What can hang from each mark
Z: E
K: F V
D: P
P: D G
L: A J
G: C
J: F L
F: E J K
M: K
C: G
V: K P
E: F

Each row was made from one small tree. The marks that hang from a mark follow it in brackets, in alphabetical order. Every link used is in the known rows. Write each row's tree.
Known rows
J(F(E K(V)) L(A)): [-46.9 12.1 15.1 -13.5 -53.9 -43.4 75.3 -53.4 27.9 -22.6 5.4 6.3 -6.3 31.4 37.7 -40.1 -24.8 -27.4 -12.6 34.7 -24.7 5.2 47.7]
Z(E(F(J K(V)))): [-27.2 -16.0 12.5 -2.7 -14.1 -55.0 59.3 -28.8 7.5 -2.0 22.9 26.7 -28.8 6.8 41.1 -26.6 3.7 -56.8 -23.9 32.5 -10.1 55.8 16.0]
V(K P(G)): [-15.1 20.0 -5.9 10.3 -7.8 -56.0 34.5 21.8 9.8 -43.7 -5.0 53.2 3.8 -40.4 62.3 -9.0 8.0 -36.3 -11.6 16.5 -20.9 36.9 14.7]
L(A J(F(E K(V(P))))): [-36.7 -10.4 12.4 -6.8 -60.2 -39.8 55.6 -45.2 23.7 -23.9 16.5 34.3 -51.7 -4.3 59.5 -9.0 18.1 -16.2 -4.4 10.4 -30.7 49.8 42.5]
E(F): [-4.3 -24.1 5.9 -11.2 4.8 -17.1 23.7 -16.4 -4.2 -26.6 -6.4 5.1 0.3 6.2 27.0 -23.1 -8.2 -27.2 -13.4 10.5 5.7 18.0 13.8]
E(F(J K)): [-21.7 -25.4 10.3 9.4 -8.4 -34.8 48.8 -20.2 12.9 -17.5 38.4 26.6 -18.9 2.0 40.9 -28.1 -3.0 -41.0 -24.8 32.9 5.3 20.7 5.0]
F(E J(L) K(V(P))): [-34.5 21.9 9.3 26.4 -64.8 -38.7 84.7 -13.3 55.9 -32.5 40.0 47.7 -14.9 2.3 66.0 -31.8 8.3 -54.3 -29.1 57.1 -28.4 16.3 26.8]
G(C): [9.8 2.8 2.9 -19.2 0.8 -42.2 33.9 7.4 2.1 -33.2 3.6 -16.8 9.1 4.7 8.3 -26.2 2.2 -35.4 -14.8 1.0 0.3 27.5 23.2]
C(G): [4.4 -11.7 -2.0 -8.6 -9.7 -18.6 14.3 -0.3 -19.6 6.2 -3.4 14.3 13.5 28.8 41.5 -18.7 -1.7 -25.8 -10.4 2.6 -14.0 17.1 24.6]
J(F(E K(V(P(D)))) L): [-41.7 32.4 -2.6 29.0 -43.5 -45.7 79.2 -12.2 67.6 -54.4 -6.1 30.8 -16.1 9.5 72.9 -16.9 -40.9 -41.3 -19.4 38.5 -19.4 21.2 33.4]
F(J(L) K): [-15.5 6.8 12.9 2.1 -31.0 -41.4 67.5 -15.1 32.7 -12.0 33.1 22.3 15.0 11.1 39.0 -46.2 -10.6 -42.1 -28.4 35.5 1.3 -5.5 11.2]
M(K): [9.1 7.0 10.5 -18.0 -10.2 -29.0 26.8 -14.2 18.2 -15.8 -0.4 2.9 24.6 28.8 36.4 -5.7 -24.5 -43.2 -46.1 -9.6 -22.8 20.1 39.7]
J(F(E)): [-13.8 -12.9 -5.2 -0.1 -21.1 -29.7 32.4 -9.8 22.5 -32.8 -14.7 -13.4 24.3 15.3 35.5 -21.7 -21.2 -17.1 -7.2 16.7 -12.7 32.9 48.9]
L(A J(F(E))): [-11.6 -35.0 4.6 -23.0 -37.2 -26.9 42.0 -40.6 1.9 -16.6 -7.7 5.5 -0.3 13.1 21.1 -21.2 23.3 17.2 2.3 1.6 -7.9 50.1 49.2]
K(V(P)): [-6.6 15.8 16.3 -13.7 -35.9 -22.3 30.7 -3.5 13.8 -15.0 -9.1 17.7 -12.4 -3.6 54.3 -5.4 0.1 -45.7 -12.1 6.4 -21.2 23.5 29.7]
D(P(G(C))): [-21.8 5.1 3.2 5.3 -2.6 -44.9 36.3 45.4 6.4 -37.1 -0.9 4.5 -0.6 -17.6 25.5 -39.3 3.9 -31.8 -10.5 9.3 -1.5 51.1 39.1]
F(E K(V)): [-15.1 -3.0 -1.9 8.3 -35.1 -24.3 43.6 -25.7 32.3 -9.6 19.1 14.5 -19.8 17.1 39.2 -11.2 -14.5 -53.5 -31.4 38.3 -37.5 24.1 37.2]
J(F(K) L): [-24.6 8.1 6.2 -9.7 -22.8 -47.8 50.1 -20.6 27.7 -28.8 2.9 -4.2 20.6 15.3 43.5 -41.6 -54.6 -41.3 -16.7 15.1 -1.3 -8.5 20.3]
K(F(E J(L)) V(P(D))): [-48.9 47.6 7.7 13.3 -59.9 -23.0 90.8 -6.5 55.3 -32.6 -1.3 42.0 -16.1 -0.4 71.9 -18.3 9.4 -34.1 -22.8 43.8 -16.2 28.4 37.8]
K(F V): [-29.3 22.1 13.5 -37.6 -32.6 -13.0 30.8 -25.0 -2.1 10.8 -12.2 -4.0 -17.8 2.3 43.1 -8.8 -17.8 -53.8 -16.7 4.0 -22.0 16.5 36.5]
K(F(E J) V(P)): [-48.2 23.8 6.9 2.6 -63.6 -17.6 63.5 -6.5 30.6 -15.4 16.0 30.9 -25.0 -15.2 72.4 -8.1 23.0 -43.6 -17.2 32.5 -34.7 42.7 46.2]
K(F(J) V): [-35.2 22.2 22.8 -28.7 -43.0 -20.2 49.1 -20.3 0.4 16.6 5.2 7.6 -16.8 0.8 51.1 -16.1 2.2 -53.5 -18.7 14.0 -12.1 23.2 36.5]
F(J K(V)): [-18.8 9.4 21.4 -2.3 -36.6 -36.7 54.5 -18.5 19.5 10.7 28.6 21.0 -19.8 7.9 48.2 -16.5 -3.6 -63.1 -28.9 28.8 -14.5 21.2 22.9]
E(F(K(V(P(D G(C)))))): [-40.6 40.8 -2.6 26.4 8.8 -70.3 63.1 9.3 23.7 -61.6 4.1 54.5 -66.8 -18.5 47.2 -4.1 -3.3 -55.9 -25.7 32.2 -2.9 58.2 -2.0]
F(E J K(V)): [-21.7 -0.3 7.2 18.3 -45.7 -31.7 63.5 -20.5 35.3 -3.2 35.8 26.2 -19.9 14.6 47.0 -16.8 5.4 -54.7 -32.6 50.8 -27.6 31.3 36.8]
K(F V(P(D))): [-32.0 41.3 9.6 -13.6 -30.8 -18.0 42.1 -2.9 25.8 -13.3 -23.3 17.1 -34.2 -11.8 70.9 4.3 -13.2 -38.2 -15.6 1.3 -18.4 30.8 30.7]

Which tree is each row?
[-62.1 34.8 22.2 -16.6 -79.6 -24.1 90.3 -31.6 24.8 -18.9 16.2 34.8 -14.8 3.2 59.0 -36.6 36.5 -16.8 -14.8 35.9 -27.3 17.8 49.2] => K(F(E J(L(A))) V(P))
[-29.9 3.0 -0.6 4.0 -37.0 -39.4 49.0 -27.1 27.8 -20.8 5.4 1.3 -13.0 17.3 48.4 -12.6 -38.3 -53.0 -19.1 31.2 -30.6 26.9 44.7] => J(F(E K(V)))
[-35.9 4.5 -16.5 4.9 -31.6 -27.0 45.5 2.4 26.4 -50.2 11.3 29.1 -12.0 -36.8 71.9 -5.6 4.1 -33.2 -13.8 17.3 -42.7 27.3 34.8] => V(K(F(E)) P)
[-13.8 -32.9 -9.7 5.2 -27.9 -36.0 42.2 -27.9 29.6 -25.5 17.9 12.2 -11.3 2.0 40.4 -16.3 -13.1 -26.2 -14.0 15.7 -15.7 46.0 33.3] => L(J(F(E K)))
[-31.9 -0.5 -4.8 -3.0 -35.8 -15.4 53.0 -9.1 27.0 -9.7 17.1 7.9 4.4 0.8 43.1 -23.0 14.1 -21.4 -21.6 28.9 -19.3 34.2 44.6] => K(F(E J))
[-36.4 -20.7 16.0 -13.2 -18.3 -63.0 78.6 -44.3 7.4 -13.9 31.4 25.3 -0.4 19.2 23.8 -64.1 19.7 -6.8 -15.0 32.3 7.1 33.1 14.5] => Z(E(F(J(L(A)) K)))
[-37.7 43.0 14.7 10.1 -37.2 -53.2 68.7 -9.3 50.5 -40.7 -13.4 24.0 -15.6 4.3 75.1 -18.3 -50.5 -51.5 -15.5 19.6 -7.4 8.2 18.5] => J(F(K(V(P(D)))) L)
[-15.9 -24.4 18.0 -30.0 -26.9 -44.5 36.2 -47.8 -2.2 -4.3 12.2 6.3 -20.7 5.1 34.0 -26.2 -0.4 -6.7 -5.0 -10.8 -1.3 31.1 28.7] => L(A J(F(K)))
[-13.6 4.3 30.8 -24.6 -40.6 -34.1 66.1 -27.9 3.6 -5.2 9.1 14.6 27.1 24.4 22.3 -55.0 26.5 -0.8 -10.9 19.8 13.4 2.3 28.1] => F(J(L(A)))
[-56.3 43.4 -4.2 23.6 -50.7 -61.0 71.1 -8.9 47.4 -51.4 -2.1 45.5 -7.6 -4.7 66.2 -27.2 -32.4 -49.6 -16.9 50.2 -28.6 31.4 31.6] => J(F(E K(V(P(G)))) L)
[-2.2 34.9 -8.8 5.0 19.1 -60.6 43.7 22.1 15.3 -39.9 -21.6 12.0 3.2 1.2 8.3 -15.8 2.1 -23.0 -19.2 11.6 13.6 56.1 17.7] => P(D G(C))
[-35.8 16.1 1.6 1.6 -47.8 -41.1 68.9 -33.5 39.0 -30.7 4.6 5.0 1.8 23.3 47.4 -32.4 -46.7 -57.1 -19.3 43.4 -24.7 3.8 39.7] => J(F(E K(V)) L)
[-24.4 4.5 -4.3 19.2 -44.0 -28.0 47.8 -10.9 44.4 -29.0 22.7 30.1 -28.9 -2.9 60.9 -4.4 -5.2 -50.2 -26.9 35.8 -43.2 31.5 33.9] => F(E K(V(P)))
[-52.8 8.0 36.6 -4.4 -50.6 -41.0 85.5 -42.6 14.6 -28.5 36.2 54.9 -39.3 3.6 57.7 -44.0 20.8 -33.5 -16.5 35.5 -3.9 2.8 7.1] => E(F(J(L(A)) K(V(P))))
[-18.0 48.1 6.1 -5.2 -16.1 -60.6 43.7 22.2 3.4 -39.4 -8.1 28.1 -20.3 -18.8 35.2 -12.3 15.1 -55.2 -14.4 14.2 -14.3 53.9 20.6] => K(V(P(G(C))))
[-36.8 9.6 21.3 0.9 -64.2 -35.3 89.8 -47.6 31.1 -6.1 36.6 32.5 -9.7 31.0 33.8 -46.8 20.0 -30.3 -27.0 54.0 -19.3 10.9 38.7] => F(E J(L(A)) K(V))
[-5.4 29.7 22.0 -14.0 -36.1 -31.3 37.4 -11.2 24.9 -20.1 -1.2 27.2 -4.6 13.0 65.5 11.4 -16.7 -63.3 -42.2 -7.7 -36.3 27.4 41.7] => M(K(V(P)))
[-28.7 1.0 -10.1 7.9 -30.4 -42.5 61.0 -21.4 43.9 -40.2 9.9 0.9 21.1 18.2 37.9 -41.4 -45.5 -31.6 -19.2 37.3 -17.1 3.6 33.4] => J(F(E K) L)
[-36.7 20.9 -5.2 30.3 -34.9 -42.1 61.0 -4.7 58.8 -42.4 -6.3 22.2 -30.9 3.9 74.2 4.2 -32.7 -39.3 -16.1 27.3 -26.7 44.6 40.0] => J(F(E K(V(P(D)))))
[-46.6 45.4 24.8 -20.9 -62.6 -25.4 71.9 -10.5 20.4 -12.3 8.9 30.4 -8.5 -11.1 71.9 -27.9 5.7 -54.4 -17.3 21.9 -11.9 7.1 25.2] => K(F(J(L)) V(P))
[-36.4 46.8 -1.7 5.6 -40.6 -20.9 57.5 -11.9 56.5 -30.5 -8.1 31.2 -25.7 12.8 75.0 24.8 -19.7 -49.5 -50.8 6.8 -46.8 46.5 56.9] => M(K(F(E) V(P(D))))
[-28.7 -18.2 14.5 -15.1 -52.8 -33.3 54.7 -59.8 10.5 -5.0 12.1 17.5 -40.7 12.5 36.0 -15.1 7.2 -22.3 -9.8 17.7 -24.7 43.8 45.6] => L(A J(F(E K(V))))
